Each row was made from one walk, in order. Every step used is in the known rows, and no mark comes twice. Write each row's walk.
Known rows:
vunit, koso, nudor, kinu, bufo: [-1.08 -1.74  0.15 -4.21 -2.71  1.09  3.90 -1.60 -0.66  1.15 -1.13 -0.64
 -2.13 -2.33 -0.26 -4.70 -0.44  1.19 -0.69 -3.27 -0.48 -5.17 -2.35 -0.89]
kenepi, vunit, lukefe: [ 3.22  5.31  2.51 -0.56  0.13  1.52 -2.02 -0.02 -0.29  1.16  0.80  2.91
  0.60 -1.93 -0.90 -0.16 -3.72 -1.24  3.42  0.72 -2.55  0.84  3.12  0.82]
koso, vunit, lukefe, nudor, kinu, bufo, kenepi: [-3.77  0.13 -1.29 -3.86 -0.89 -1.20  0.16 -0.83 -0.62 -3.40  4.06  1.43
 -1.36 -2.39 -2.70 -1.25  2.01  0.71 -0.35 -0.21 -3.60  0.62  0.99  1.08]
kenepi, vunit, koso: [ 0.82  0.15  5.64  1.27 -2.66  3.81  1.47 -1.13 -3.75  3.40 -1.91 -1.15
  1.70 -1.03 -1.78  1.38 -1.26 -0.88 -0.85  1.26  0.22 -3.93  1.63  1.26]
kenepi, vunit, lukefe, nudor: [ 1.92  2.62  1.71  1.42 -0.31  1.83 -0.30 -3.42 -1.45  1.02  3.48  2.67
  0.30 -2.41 -1.38  1.33 -0.56 -1.72  3.08  1.81 -3.41  0.06  2.62  2.61]
koso, vunit, kenepi, bufo, kinu: [-2.03  1.66  0.56  0.23 -2.09  2.05  0.89  0.96 -4.91 -0.46 -1.01  2.46
  1.72 -3.07 -0.12 -1.61 -0.32  1.05  0.06  0.85 -0.88 -1.76  1.61 -0.99]
dubu, koso: [-0.81  0.33  2.38  0.27 -0.53  0.56  2.87 -0.21 -1.66  3.46 -1.54  1.05
  0.50  0.79 -1.92 -2.15 -2.29 -0.21 -3.24 -1.56 -0.31 -3.76 -2.88  1.95]
bufo, kenepi, vunit, lukefe, nudor: [ 0.38  2.52  1.77  0.14 -0.50  1.46 -0.37 -2.81 -1.32 -0.70  4.28  1.89
  0.78 -1.82 -2.02  2.19 -0.35 -1.72  2.60  3.63 -3.53  0.72  2.55  2.91]
koso, nudor: [-0.19  1.31  3.25 -2.18 -2.43  0.75  4.36 -1.29 -0.32  1.57 -2.32 -1.34
 -0.29  0.07 -0.48 -3.69 -2.70 -0.87  2.23  0.92 -0.35 -4.97 -5.05  1.73]
nudor, kinu, bufo, koso, vunit, lukefe: [ 0.69  2.84 -0.37 -1.51  0.66 -1.40 -1.53  0.54 -0.19 -1.00  1.57  1.89
 -0.19 -3.99 -0.62 -3.58  0.03 -0.80  0.81 -3.77 -3.61 -0.40  1.96  0.74]
kemat, kinu, bufo, kenepi, vunit, koso: [-1.74 -1.20  4.64 -0.83 -1.80  2.84  1.88 -1.91 -4.02  1.06 -0.29 -1.84
  0.50 -2.47 -3.19  1.70  0.37 -0.20 -1.54  1.16 -0.21 -2.95  0.86  1.33]
vunit, koso, nudor: [-0.85 -0.13  4.69 -0.92 -3.80  3.01  5.40 -1.31 -2.34  2.77 -3.10 -3.18
  1.37 -0.79  0.28 -2.75 -2.16 -0.72  0.65  1.99  0.91 -8.01 -3.94  2.15]
nudor, kinu, bufo, koso: [-0.76 -1.72 -0.87 -3.10 -0.66 -0.58  2.37 -1.46  0.62 -1.53  0.15 -0.14
 -1.99 -1.56 -1.94 -3.10  0.71 -0.52 -1.70 -5.10 -1.83 -2.71 -1.60 -0.04]
vunit, kenepi: [-1.67  3.60  1.86 -0.36 -2.93  1.14  0.74  0.67 -2.62 -0.55 -0.60  3.32
 -1.58 -2.39 -0.05 -2.40 -0.45 -0.51  2.38  0.34 -1.85 -1.80 -0.51  1.06]
kinu, bufo: [-1.97 -0.89 -1.07 -1.10 -1.46  0.48  1.93 -0.59  0.01 -0.21 -0.59  1.64
 -2.78 -1.19 -2.53 -2.49 -0.67  0.99  0.02 -3.78 -0.70 -2.29 -1.11  0.64]
vunit, kenepi, bufo, koso, nudor: [-1.67  0.98  2.98 -1.34 -2.84  0.88  3.32  0.01 -1.77 -0.26 -2.45 -1.88
  1.50 -0.35  0.98 -5.09 -2.88 -2.97  0.85  2.81  0.53 -4.42 -3.24  1.09]
kinu, bufo, koso, vunit: [-1.45 -0.85  1.02  0.75 -0.19 -1.87  0.36  0.67 -1.42 -0.64 -0.94 -0.49
 -0.54 -1.78 -3.19 -2.77  1.32 -1.12 -1.71 -4.54 -1.66 -1.60 -1.05  1.63]
kinu, bufo, kenepi, vunit: [-0.76  0.73  2.39 -2.73 -0.56  0.05 -0.61  0.65 -0.59 -0.98  0.11  0.41
 -0.73  0.52 -4.61  0.99 -2.15 -0.38 -0.40  1.01 -1.27  1.87  0.91  0.09]
kenepi, bufo, lukefe, nudor, kinu: [-1.17  0.98  0.27 -0.66 -2.05  0.96  0.87 -4.88 -2.47  0.60  3.40  2.21
  0.61 -0.19 -0.09 -0.79  4.10 -0.39  2.27  1.83 -3.46 -2.38  1.95  1.01]
lukefe, nudor, kinu, bufo, koso, vunit, kenepi: [-1.83  1.01  0.46 -0.23 -1.66 -1.50 -0.35  0.08 -3.43 -1.61  1.38  2.36
 -1.81 -4.45 -0.65 -3.76  2.96 -1.13 -0.04 -2.73 -3.34 -0.52  0.36  0.56]
nudor, kinu, bufo: [-1.25 -0.88 -1.60 -3.83 -1.35 -0.12  1.94 -1.65  0.29 -0.18  0.48  2.37
 -3.71 -1.94 -1.58 -3.68  0.56  1.56 -0.40 -5.06 -1.95 -1.73 -0.92 -1.03]
vunit, lukefe, nudor, kinu: [ 0.67  1.70 -0.01 -2.32 -1.14  0.92  1.55 -4.73 -0.80  0.28  4.27  3.18
 -1.53 -3.25  0.26 -1.43  1.92 -0.25  2.27 -0.83 -4.44 -1.53  0.86  1.05]
lukefe, nudor, kinu: [-0.39 -0.39  0.88 -2.15 -1.77  0.76  2.91 -5.38 -1.35  0.80  3.10  2.13
 -2.17 -2.03 -0.92 -1.25  2.96 -0.06  0.89 -1.34 -3.71 -2.19 -1.07  0.98]
kemat, kinu, bufo, koso, vunit: [-1.56 -1.16  1.56  0.69  0.68 -2.17  0.93 -1.29 -2.29 -0.38 -0.23 -0.46
 -1.40 -3.55 -3.24 -2.97  2.65 -1.09 -1.13 -5.33 -2.20 -1.66 -1.97  2.09]

Which walk is each row?
[-0.80  2.37 -1.30 -2.06 -1.16 -0.39 -0.49 -0.94 -0.30 -0.37  0.73  1.81
 -0.41  0.60 -1.42 -1.51  2.65  1.38  2.97 -1.82 -2.91 -3.08  1.55  0.10]	nudor, kinu, bufo, lukefe
[-1.36 -1.96  3.35 -1.39 -2.64  2.94  1.63 -2.21 -3.60  0.75  1.27 -1.45
  0.67 -1.63 -2.59  1.91  1.00 -0.26 -2.19  1.75 -0.96 -2.53  2.16  0.64]	lukefe, nudor, kinu, bufo, kenepi, vunit, koso
[-0.61 -0.91  1.36 -2.68 -1.49 -0.22  4.45 -0.53  0.76 -0.38 -2.49 -2.99
 -0.47 -0.34 -1.08 -4.58 -2.53 -1.47  0.23 -1.70  0.01 -5.33 -5.08  1.25]	kinu, bufo, koso, nudor
[-1.02 -0.90  0.76 -0.89 -0.11 -2.33  0.34 -0.01 -1.23 -0.57 -0.24  0.01
 -1.18 -2.29 -2.64 -3.59  2.03 -0.64 -1.98 -5.33 -2.45 -1.19 -0.96  0.64]	nudor, kinu, bufo, koso, vunit
[-0.38  0.80  0.29 -0.69 -0.74  0.04  0.25 -3.83 -2.08 -0.18  4.06  2.16
  0.49 -3.35  0.30 -2.41  2.60 -1.68  0.45 -0.18 -3.90 -0.61  2.30  0.95]	kenepi, bufo, koso, vunit, lukefe, nudor, kinu
[-1.04 -2.59 -1.20 -2.11 -0.64 -0.36  2.79 -3.08  0.10 -1.59  1.67 -0.19
 -2.00 -1.92 -1.93 -2.23  1.90 -0.90 -1.55 -4.32 -2.28 -2.82 -1.38  0.69]	lukefe, nudor, kinu, bufo, koso
[-0.09  1.42  0.49 -1.40 -1.57  0.40  1.28 -4.95 -1.60  0.59  3.42  1.94
 -0.41 -0.60 -0.68 -0.22  4.57  0.11  2.80  0.12 -4.39 -2.88  0.60  1.38]	bufo, lukefe, nudor, kinu
[-0.99  0.79  3.29  1.83 -0.02 -1.50  0.69  1.01 -3.12  3.43 -1.57  1.01
  0.93 -0.44 -2.62 -2.80 -0.24 -0.43 -3.25 -2.56 -1.26 -2.01 -2.01  2.27]	dubu, koso, vunit
[ 1.50  4.17  1.41 -5.23 -0.09  0.03 -1.21  0.55  0.80 -0.87  1.54  1.24
 -0.07 -1.93 -0.98 -1.78 -3.85 -0.56  2.44  1.43 -2.74  1.20  1.71 -0.58]	koso, nudor, kinu, bufo, kenepi, vunit, lukefe
[-1.44 -0.07  0.07 -0.57 -1.74  3.08  2.85 -1.15 -3.05  0.08 -0.99  1.30
  1.68 -1.28 -0.86 -0.39 -1.16  1.30 -0.28  0.75 -0.15 -3.25  0.52 -0.55]	kenepi, bufo, kinu
[ 0.53 -1.20  1.28 -4.20 -2.03  0.89  2.60 -1.33 -0.85  1.88 -1.35 -0.54
 -1.83 -2.02 -0.92 -3.90 -1.45  0.74 -0.70 -2.84 -0.54 -3.42 -1.22 -1.71]	kenepi, vunit, koso, nudor, kinu, bufo
[-1.76  3.78  2.77  0.92 -2.33 -0.50 -0.88  1.82 -3.86 -0.05 -0.76  3.22
 -1.02 -3.15 -0.68 -3.14  0.88 -0.66  1.72 -0.54 -2.30 -0.47  0.06  1.30]	koso, vunit, kenepi
[-0.21 -0.93 -1.86 -2.28 -0.12 -0.18  1.68 -2.57  0.62 -2.02  2.54  0.62
 -1.47 -2.97 -1.02 -2.35  1.09 -1.01 -0.46 -3.96 -2.95 -2.32  0.11  0.75]	vunit, lukefe, nudor, kinu, bufo, koso
[ 0.79  0.50  2.42 -5.12 -1.68 -0.37  4.17 -2.63  0.30  0.66 -0.76 -1.48
 -0.88 -0.97  0.23 -4.57 -0.61 -1.14  0.52 -1.61 -2.02 -4.41 -4.47 -0.18]	bufo, koso, nudor, kinu
[-0.56 -0.25  1.70 -3.38 -0.61 -0.05 -0.17 -1.72 -0.92 -1.04  2.33  0.84
 -1.41 -0.34 -4.08  1.12 -0.09 -0.38 -0.49  0.85 -2.56  2.11  1.23 -0.23]	lukefe, nudor, kinu, bufo, kenepi, vunit
[-0.39  3.37  1.25  1.39 -0.08 -0.07 -1.76  0.89 -1.78 -0.62  0.91  1.57
  2.30 -2.64 -0.27 -2.74 -1.09 -2.31  1.12  0.19 -2.19 -0.54  2.83  2.05]	kenepi, bufo, koso, vunit, lukefe
[-1.48  2.10 -0.20  0.02 -0.21 -0.25  0.28 -2.51 -1.67 -0.05  0.70  1.24
 -0.77 -0.96 -2.17 -0.64  3.47  0.99  3.91 -1.79 -2.63 -3.64  0.20  2.00]	kemat, kinu, bufo, lukefe
[-0.70  1.18  2.18 -4.43 -2.68  0.17  2.93 -1.45 -1.45  0.00 -0.78 -0.26
 -0.29 -1.55  1.76 -5.87 -0.86 -1.76  0.68  0.60 -1.35 -3.38 -2.55 -0.95]	vunit, kenepi, bufo, koso, nudor, kinu
[-0.64  0.44 -0.72  2.00 -0.02 -0.15  0.13 -2.26 -1.44 -0.93  3.63  1.41
 -0.01 -3.78 -1.49 -0.90  1.78 -1.64  1.11 -1.42 -3.51 -1.18  1.62  3.30]	kinu, bufo, koso, vunit, lukefe, nudor
[-0.10  1.96  4.37 -2.17 -0.80  0.49 -0.38  0.04 -1.15 -0.47  0.09  0.20
  0.35  1.13 -4.20  1.88 -2.06 -1.17  0.34  2.85 -1.67  1.57  0.53  0.89]	bufo, kenepi, vunit
[-1.04 -0.85  5.17 -2.70 -2.18  1.97  4.11 -1.99 -2.88  1.83 -1.99 -3.89
  0.43 -2.01 -1.54 -1.64 -1.79 -0.81  0.05  2.02  0.46 -5.09 -3.12  1.27]	kemat, kinu, bufo, kenepi, vunit, koso, nudor
[-1.24 -1.88  0.30  0.04 -0.13 -2.15  0.77 -1.62 -1.80 -0.65  1.29 -0.04
 -1.07 -2.73 -2.74 -2.73  3.34 -1.09 -1.93 -4.70 -2.94 -1.29 -0.75  1.40]	lukefe, nudor, kinu, bufo, koso, vunit
[-1.64  1.94  0.84 -1.28 -1.62 -1.74 -0.80  1.72 -2.92 -1.52 -0.15  2.24
 -1.80 -3.99 -0.56 -4.56  1.78 -0.78 -0.14 -3.49 -2.77 -0.45  0.10 -0.17]	nudor, kinu, bufo, koso, vunit, kenepi
[-3.72  2.36  2.04  2.09 -3.05  0.81 -1.07  1.28 -4.90  0.07 -0.70  3.35
  0.87 -1.83  0.17 -3.84 -0.08 -1.43  0.47  2.61 -0.36  0.06  2.27  0.64]	koso, vunit, kenepi, bufo
[-0.34  0.42  6.23 -2.18 -3.25  2.58  3.68 -0.49 -2.57  1.96 -2.57 -4.01
  2.27  0.14 -1.21 -0.82 -3.12 -1.30  0.09  4.29  0.64 -5.26 -2.48  1.49]	bufo, kenepi, vunit, koso, nudor
[-3.68  0.02 -1.83 -4.66 -1.23 -0.19  1.21 -1.61  0.19 -3.71  4.20  1.54
 -1.78 -1.90 -2.31 -0.78  1.17  0.73  0.15  0.36 -3.22 -0.19  0.63  1.02]	vunit, lukefe, nudor, kinu, bufo, kenepi
